Each row was made from one small tree. The marks that hang from a mark follow it in brackets, in alphabetical order. Every link used is in the known rows. Write each row's tree.
In the rows, 128 means zero.
Known rows:
bolor[kabot zuki]: [126 117  66 168 103 100 107 154 138 135 105 122 132 155 140 154 147  88
 129]
tebi[bolor[kabot nineki zuki]]: [138 110  80 198 104 131 122 191 127 136  70 114 120 132 123 146 142  73
 103]
roki[bolor[kabot nineki[kipu]]]: [117 129 103 189  87 139 141 175 157 156 135  93 129 143 113 130 103 103
 106]
vizu[karuz]: [138 111 140 125 146 109 141 134 107 122 126 123 125 148 146  89 167 154
 133]
roki[bolor[kabot nineki tebi zuki]]: [126 111  68 218  68 115 144 162 159 135 112  82 134 135 145  95 130 123
 136]
tebi[bolor[kabot nineki[kipu] zuki]]: [143 119  70 189 105 131 123 203 126 141  70 118 123 129 107 151 134  59
  99]
vizu[karuz[bolor[nineki]]]: [137  96 140 149 140 124 168 140  99 122  92  95 135 152 139  64 149 152
 130]
tebi[bolor[kabot nineki]]: [132 113 105 181 109 149 122 189 129 135  89 116 115 127 125 160 120  84
 107]
bolor[kabot nineki zuki[voviv]]: [139  95  61 229 108  87  87 104 117 153 103  97 154 163 131 143 153  82
 134]
roki[bolor]: [121 123 134 140  94 142 160 163 156 145 140 107 116 133 137 105 124 145
 114]
nineki[kipu]: [136 145 106 110 133 128 131 151 127 138 127 136 134 124  95 137 112  99
 121]
bolor[kabot nineki[kipu] tebi zuki]: [141 120  18 226  94  89 107 143 132 119  86  98 158 129 117 120 126  77
 156]
bolor[kabot nineki[kipu] tebi]: [131 125  54 200 102 116 106 138 135 118 114 101 149 122 120 140  94  92
 163]
karuz[bolor]: [126 105 129 113 121 152 173 152 122 125  84 103 128 136 134 102 106 135
 132]
vizu[karuz[bolor[nineki[kipu] tebi]]]: [145  97 118 144 136 120 172 144 101 113  88  94 138 141 140  54 141 154
 149]
bolor[kabot nineki tebi zuki[voviv]]: [147  85  30 231  94  79  94  97 121 127  96  89 156 144 158 118 149 107
 178]
karuz[bolor[zuki] vizu]: [169 102 104 117 104 148 174 132 134 134  97 112 120 135 113  83 159  83
 146]
voviv[zuki]: [178 125 128 124 135 117 137 130 137 141 156 129 160 109 125 129 146 147
 127]
karuz[bolor[kabot tebi] vizu]: [159  92  89 109  88 160 162 139 148 118 113 106 111 131 145 111 124  95
 187]
roki[bolor[kabot]]: [112 118 115 149  83 142 145 177 164 149 142 103 113 147 148 137 114 129
 118]
vizu[karuz[bolor[kabot zuki]]]: [135  89 110 136 128 113 162 162 108 123  84 103 126 167 157  84 161 140
 137]
karuz[bolor[nineki[kipu] tebi] vizu]: [173 108  95 139 103 159 173 121 132 122 105  96 132 113 100  73 122  86
 169]

Which tree is each row?
[143  94 122 162 137 111 169 142  97 124  79  94 139 155 137  54 165 144
 127]
vizu[karuz[bolor[nineki zuki]]]
[154 129  45 213 111  90 128 122 120 115  84 102 163 109 101  75 139 101
 149]
bolor[nineki[kipu] tebi zuki]
[135 121  95 171 112 149 123 200 128 139  89 120 117 125 109 165 112  70
 103]
tebi[bolor[kabot nineki[kipu]]]
[144  91  79 144 104 125 120 185 125 143  82 127 108 142 155 160 154  91
 123]
tebi[bolor[kabot zuki[voviv]]]
[151 123  89 180 117 132 139 189 118 137  67 121 127 116  96 120 143  75
  94]
tebi[bolor[nineki[kipu] zuki]]
[159 106  86 175 120 124 131 167 110 147  74 119 128 123 108 122 152  82
 105]
tebi[bolor[nineki[kipu] zuki[voviv]]]
[121 117  89 216  79 121 140 167 156 152 117  87 132 149 126 112 133 106
 104]
roki[bolor[kabot nineki zuki]]
[176  96  81 167  96 140 172 114 131 118  87  91 135 120 113  55 152  89
 169]
karuz[bolor[nineki tebi zuki] vizu]
[134 107  35 170  88  92 113 147 142 108  96 115 134 135 167 130 142 114
 174]
bolor[kabot tebi zuki]
[153 100 111 108  99 166 158 143 145 136 119 111 110 145 126 129 128  78
 155]
karuz[bolor[kabot] vizu]
[129 100  87 210  81 113 132 146 147 162 122  85 134 156 140 115 141 113
 116]
roki[bolor[kabot nineki zuki[voviv]]]
[130  92 128 122 132 125 162 160 110 123  97 104 122 164 159  93 145 148
 140]
vizu[karuz[bolor[kabot]]]
[166  90  64 128  83 142 163 141 146 119  95 104 118 137 143  98 147  84
 183]
karuz[bolor[kabot tebi zuki] vizu]
[169 100 106 148 102 159 171 110 133 117 106  93 129 115 116  69 131 100
 174]
karuz[bolor[nineki tebi] vizu]
[160  95  87 157  90 158 156 124 142 120 107  90 126 129 126 101 121  84
 178]
karuz[bolor[kabot nineki tebi] vizu]
[138 112  92 171 118 132 170 153 112 134  60  90 151 135  97  82 117  98
 115]
karuz[bolor[nineki[kipu] zuki]]
[122 122  82 191  77 134 145 171 161 138 130  88 130 129 132 112 100 120
 137]
roki[bolor[kabot nineki[kipu] tebi]]
[160  99  84 175  94 145 153 134 136 141  93  94 131 148 105 105 146  55
 143]
karuz[bolor[kabot nineki zuki] vizu]
[143 126 113 161 123 150 138 185 119 136  87 122 121 111  98 133 121  87
  99]
tebi[bolor[nineki[kipu]]]
[136 109  34 239  90  89 104 128 133 113  86  93 153 132 141 115 137  98
 161]
bolor[kabot nineki tebi zuki]
[145 100 115 156 139 111 170 150  97 127  78  96 141 154 125  57 159 134
 125]
vizu[karuz[bolor[nineki[kipu] zuki]]]
[128 119  64 236 105  98  98 134 127 138  95 100 151 152 113 139 142  73
 117]
bolor[kabot nineki zuki]
[148 117  60 225 107  90 127 106 121 108  85  96 158 111 125  69 150 122
 155]
bolor[nineki tebi zuki]
[141  90 126 117 134 121 175 146 105 108  93 102 126 144 165  59 149 172
 157]
vizu[karuz[bolor[tebi]]]
[175  95  83 118  94 142 177 126 137 116  93 107 121 122 132  66 156 101
 177]
karuz[bolor[tebi zuki] vizu]
[167  98 107 100  99 161 178 123 140 114 112 108 116 117 135  79 133 112
 182]
karuz[bolor[tebi] vizu]
[124 126  78 207  81 121 142 179 155 157 116  91 135 147 110 116 126  92
 101]
roki[bolor[kabot nineki[kipu] zuki]]
[151  76 107 125 130 103 170 133  99 115  84  99 132 153 172  51 170 169
 163]
vizu[karuz[bolor[tebi zuki[voviv]]]]
